Each row comes from the steps of one walk. Every step used is in the known rows, and no mark comes twice. Write the walk behind each row, first mark first.
Known rows:
lide -> sube -> noru -> borezak: [-3.212,1.583,1.365,5.770,-1.162,2.245,3.330,3.161,-0.948,-1.073,3.013,4.997,-1.554,-0.373,-0.526,0.367,-0.665,-5.639,0.132,-0.238,-1.173,-1.855,0.344]
lide -> sube -> noru: [-3.801,0.625,2.558,3.552,-2.407,1.973,1.933,3.290,-2.533,-0.431,3.861,4.238,-2.817,-0.284,0.902,0.460,1.441,-6.068,-0.869,0.067,-1.091,-3.149,-1.297]
noru -> sufim -> kofek -> sube: [2.326,2.978,1.479,1.063,-0.471,0.925,1.712,0.871,-5.829,-4.120,1.791,1.789,0.125,-3.936,2.200,-0.866,4.493,-2.442,1.166,-1.527,-3.760,0.448,-0.356]
sufim -> kofek -> borezak: [-2.346,1.542,1.227,0.357,0.875,-0.922,-0.329,-2.179,-3.744,-2.505,1.768,3.825,-1.251,-2.391,-1.288,0.351,3.368,-5.270,2.076,-1.495,-1.891,-2.903,-0.024]
noru -> sube -> lide: [-1.896,-0.234,-0.533,0.970,3.166,-1.406,0.859,2.695,1.184,-1.109,1.467,2.636,0.855,0.591,-0.157,0.773,0.451,-2.267,-0.426,0.155,-3.401,1.676,-1.153]
borezak -> kofek -> sube -> lide: [-5.041,-0.155,2.708,1.289,2.012,-0.662,-1.023,0.009,-0.791,-4.207,2.834,1.399,-1.411,-3.051,-2.147,-0.642,1.772,-4.044,-0.464,-3.859,-3.624,0.998,-1.068]
borezak -> noru -> sufim -> kofek -> sube: [2.056,4.585,1.572,1.219,0.039,2.265,1.618,0.341,-7.140,-5.628,1.703,1.267,-1.953,-4.265,1.747,-0.658,4.611,-3.164,-0.365,-1.116,-2.089,-0.158,0.376]
noru -> kofek -> sufim: [-1.554,1.417,1.469,-1.532,0.121,-0.457,-0.762,2.089,-3.119,-2.216,1.308,3.237,-0.223,-1.827,-1.602,-0.479,4.610,-2.195,-0.560,1.041,-1.495,-2.900,0.557]
zeli -> sube: [-1.325,-0.861,0.551,0.008,-1.775,-1.526,0.434,-1.240,0.122,-2.884,4.681,-0.282,1.355,1.048,-0.386,1.497,-0.181,-1.732,-0.829,2.115,-3.837,1.658,0.650]
lide -> sube -> noru -> sufim -> kofek -> borezak: [-3.882,4.535,3.242,4.393,-0.334,2.532,3.975,3.220,-6.638,-2.067,3.020,7.217,-1.343,-5.773,0.063,1.063,3.673,-7.225,2.371,-3.495,-2.139,-4.159,-0.639]
zeli -> sube -> noru -> borezak -> kofek: [-5.681,2.929,2.532,3.618,0.025,1.115,1.583,-2.695,0.255,-5.586,5.662,2.392,1.166,-0.726,-4.978,4.190,-3.985,-3.198,1.398,-1.106,-4.671,-0.954,3.634]
sufim -> kofek -> borezak -> noru: [-2.268,2.956,1.066,0.323,1.004,0.365,-0.139,-2.752,-5.411,-3.781,1.541,3.167,-3.279,-2.542,-1.240,0.461,3.611,-5.719,0.380,-0.915,-0.168,-3.369,0.837]
noru -> kofek -> borezak: [-2.252,0.942,2.046,0.418,1.276,-1.387,-2.168,1.414,-0.608,-1.307,3.004,3.320,0.049,-2.141,-2.310,0.053,4.753,-3.244,0.668,-2.648,-0.113,-1.847,1.200]
borezak -> noru: [-0.196,0.899,0.906,-0.263,-0.571,0.375,-1.188,-1.010,-2.557,-2.612,1.969,1.056,-2.387,1.241,-0.175,0.554,1.508,-2.640,-1.934,1.466,0.685,-1.150,0.553]
lide -> sube -> noru -> sufim: [-1.979,2.552,2.995,4.153,-1.744,2.401,3.024,5.205,-3.781,-0.552,3.491,4.975,-0.788,-1.975,1.303,1.318,1.738,-4.207,-0.151,-0.851,-1.330,-2.073,-0.643]
zeli -> sube -> noru: [-3.556,0.947,1.951,1.514,-2.947,0.756,1.093,-0.779,-1.110,-2.754,5.874,2.152,0.840,0.031,-1.025,3.425,-1.018,-3.296,-0.687,0.903,-4.605,-0.481,0.794]
borezak -> kofek -> sube -> zeli: [-3.200,1.839,3.648,-0.034,-0.202,1.451,-2.223,-2.480,-2.986,-6.802,2.626,-0.917,-0.003,-2.969,-0.749,0.318,1.842,-2.379,-0.218,-1.245,-3.695,-3.022,2.023]
sube -> noru -> borezak: [-1.771,1.941,1.170,3.811,-0.674,1.265,1.032,0.292,-0.504,-1.712,2.907,4.984,-0.004,0.265,-1.992,2.495,-2.014,-2.825,0.892,-0.613,-1.590,-1.467,1.706]
sufim -> kofek: [0.908,0.943,1.517,0.139,-0.656,-0.868,0.685,-1.481,-4.589,-1.921,0.861,2.881,-1.044,0.549,0.865,0.796,2.023,-4.057,0.869,0.221,-2.175,-2.512,-0.244]
kofek -> borezak -> noru -> sufim: [-1.813,3.083,1.002,0.302,1.635,0.576,-1.181,0.059,-2.992,-3.188,2.605,3.236,-0.314,-3.494,-1.600,0.792,2.940,-2.068,0.179,-1.250,0.904,0.025,1.071]
zeli -> sube -> noru -> borezak: [-3.096,1.888,1.057,3.713,-1.462,0.956,2.460,-0.422,0.557,-3.399,5.284,3.124,1.801,0.158,-2.450,3.448,-3.475,-2.438,0.229,0.725,-4.458,0.644,2.279]
kofek -> sube: [-0.432,0.052,0.463,0.306,-1.316,0.282,-1.428,-0.223,-1.352,-3.072,3.326,-0.058,-1.250,-1.718,1.073,-2.011,3.720,-2.410,-0.809,-0.306,-2.166,1.309,-0.968]

Which walk is each row?
[-0.531,3.246,1.659,0.753,1.355,-0.708,0.864,-0.133,-4.840,-2.565,1.691,4.484,0.794,-3.997,-0.729,1.075,3.429,-3.604,2.884,-2.595,-2.114,-1.324,0.588]
noru -> sufim -> kofek -> borezak
[0.275,1.575,0.055,-0.127,0.953,0.700,-0.029,0.216,-1.030,-3.667,1.482,0.504,2.184,0.549,0.869,1.458,0.309,-0.915,0.071,2.524,-3.066,-2.171,1.815]
noru -> sube -> zeli
[-2.380,2.013,3.201,1.870,-2.151,0.720,0.953,2.268,-1.694,-2.385,5.704,2.786,1.288,-0.393,-1.407,3.530,0.863,-3.004,-0.694,-0.804,-3.917,-1.925,2.322]
zeli -> sube -> noru -> kofek
[-4.806,0.687,1.706,3.537,3.480,-0.735,0.516,0.158,0.930,-4.731,2.339,2.317,0.117,-3.161,-3.567,-0.556,-0.233,-3.439,0.370,-4.140,-3.722,2.080,0.477]
noru -> borezak -> kofek -> sube -> lide
[-1.390,2.693,1.332,-1.471,0.332,1.079,-0.900,1.525,-4.554,-3.669,0.933,3.059,-2.204,-2.230,-1.851,-0.216,4.755,-2.513,-1.949,1.527,0.021,-3.482,1.378]
borezak -> noru -> kofek -> sufim
[-5.221,2.670,3.202,1.875,-0.728,0.598,0.081,1.253,-1.112,-2.974,6.345,4.044,0.975,-3.314,-3.585,3.439,2.310,-4.351,0.642,-2.670,-3.536,-2.198,2.270]
zeli -> sube -> noru -> kofek -> borezak
[-0.571,2.990,2.985,1.740,-1.494,1.196,0.590,2.367,-3.541,-1.117,2.975,4.957,0.947,-1.071,0.160,2.879,0.388,-1.961,0.781,-0.889,-1.695,-1.542,0.760]
sube -> noru -> sufim
[0.125,3.040,0.156,-0.339,1.492,1.936,0.075,-0.441,-2.844,-5.110,1.069,-0.088,0.390,0.331,0.898,1.750,0.425,-1.237,-1.758,2.893,-1.648,-2.857,2.649]
borezak -> noru -> sube -> zeli
[-4.004,2.641,0.383,0.240,2.530,0.049,-0.287,-2.845,-1.136,-4.988,1.030,3.026,-0.537,-2.372,-5.127,-0.006,-0.595,-2.398,1.809,0.660,-2.612,-1.827,1.480]
noru -> borezak -> kofek -> sufim
[0.400,2.177,-1.113,-0.197,1.673,1.319,0.163,-0.378,-1.011,-3.389,1.992,0.161,-1.863,0.938,0.275,0.359,1.947,-1.874,-0.931,2.404,-0.738,-0.442,0.365]
borezak -> noru -> sube
[-4.455,2.766,3.595,1.919,-0.183,1.037,-1.443,2.258,-2.439,-1.225,4.062,5.637,-0.811,-3.219,-2.780,2.346,3.971,-4.715,0.917,-3.779,-0.730,-4.263,1.404]
sube -> noru -> kofek -> borezak
[-1.752,5.171,0.425,0.409,3.136,2.393,1.045,-2.147,-5.517,-6.484,0.584,2.004,-0.488,-3.310,-0.677,2.121,2.469,-4.510,0.920,0.524,-2.376,-4.870,2.669]
sufim -> kofek -> borezak -> noru -> sube -> zeli
[2.269,4.212,2.085,0.674,0.369,0.858,1.521,-0.032,-7.168,-3.585,0.362,3.071,-0.700,-1.379,1.229,1.558,2.258,-2.652,0.006,-0.078,-0.789,-2.064,1.204]
borezak -> noru -> sufim -> kofek
[-7.514,3.885,2.248,3.984,0.720,3.300,2.903,0.799,-2.533,-4.498,2.817,5.516,-2.941,-3.708,-4.480,0.175,-0.346,-6.083,1.412,-0.446,-2.766,-4.400,0.389]
lide -> sube -> noru -> borezak -> kofek -> sufim
[2.440,2.592,1.981,0.552,-0.202,-0.628,1.801,0.615,-5.620,-2.057,0.598,3.400,1.118,-1.216,1.406,1.368,2.273,-2.248,1.351,-0.460,-2.458,-1.521,0.573]
noru -> sufim -> kofek
[-1.468,4.550,-0.933,0.316,3.759,1.355,0.938,-2.293,-3.714,-4.874,1.493,1.965,-2.505,-2.719,-1.387,0.234,3.702,-4.716,1.559,-0.198,-1.598,-2.473,0.510]
sufim -> kofek -> borezak -> noru -> sube
[-4.220,2.786,3.034,3.511,0.965,1.544,-0.018,-2.032,-0.948,-3.631,3.150,4.522,-0.694,-0.395,-4.177,2.932,-2.544,-3.451,1.559,-2.302,-2.034,-3.166,2.657]
sube -> noru -> borezak -> kofek
[-2.855,-1.137,0.993,1.682,0.329,-1.198,-0.247,2.295,-0.403,-2.450,2.670,1.794,-0.307,-1.877,0.315,-1.367,2.601,-3.509,-1.516,-2.156,-3.241,2.899,-2.258]
kofek -> sube -> lide
[0.490,2.106,1.967,0.505,-0.155,1.697,-1.468,1.812,-3.034,-4.150,2.667,0.163,-2.469,-2.283,0.508,-1.572,6.107,-2.877,-2.520,-1.425,-0.571,-0.650,0.945]
borezak -> noru -> kofek -> sube
[1.313,2.420,1.306,0.504,-0.087,0.537,-0.217,1.351,-3.645,-2.691,1.651,2.179,-0.131,-0.542,0.478,1.394,1.681,-0.978,-1.126,0.487,0.506,-0.209,1.369]
borezak -> noru -> sufim
[-3.913,3.408,-0.415,1.530,5.213,0.201,1.874,0.197,-3.311,-4.234,0.896,4.201,-1.857,-3.370,-1.985,1.038,2.598,-6.050,0.338,-2.046,-2.470,-1.082,-0.599]
sufim -> kofek -> borezak -> noru -> sube -> lide
[-1.701,-0.318,2.625,1.633,1.342,-1.171,-0.265,4.881,-1.128,-2.155,2.343,2.700,0.177,-2.651,-0.095,-1.149,4.637,-3.352,-1.637,-3.715,-2.597,1.419,-0.695]
noru -> kofek -> sube -> lide
[-1.029,4.123,1.277,4.738,-0.505,3.071,2.918,-0.351,-4.179,-4.438,2.554,4.282,-1.600,-3.254,-0.474,0.388,1.124,-5.067,1.562,-2.318,-3.902,-1.726,0.840]
sufim -> kofek -> sube -> noru -> borezak
[-1.679,-0.366,2.375,2.037,-1.874,0.924,1.043,2.557,-2.970,-2.192,1.671,1.593,0.068,-0.036,2.090,-0.089,1.460,-3.943,-1.837,1.556,-1.360,-3.714,0.443]
lide -> sube -> zeli
[0.447,2.724,3.059,0.593,-0.406,2.539,-1.284,1.776,-4.777,-6.204,1.999,0.033,-0.333,-2.923,1.173,0.050,4.994,-2.379,-2.897,-0.652,-1.040,-3.266,3.540]
borezak -> noru -> kofek -> sube -> zeli
[-3.656,-1.795,0.934,1.020,-0.177,-2.819,1.335,1.095,0.685,-2.309,4.059,1.937,2.195,0.651,-1.113,2.149,-1.378,-2.802,-1.667,0.045,-4.805,2.940,-0.284]
zeli -> sube -> lide
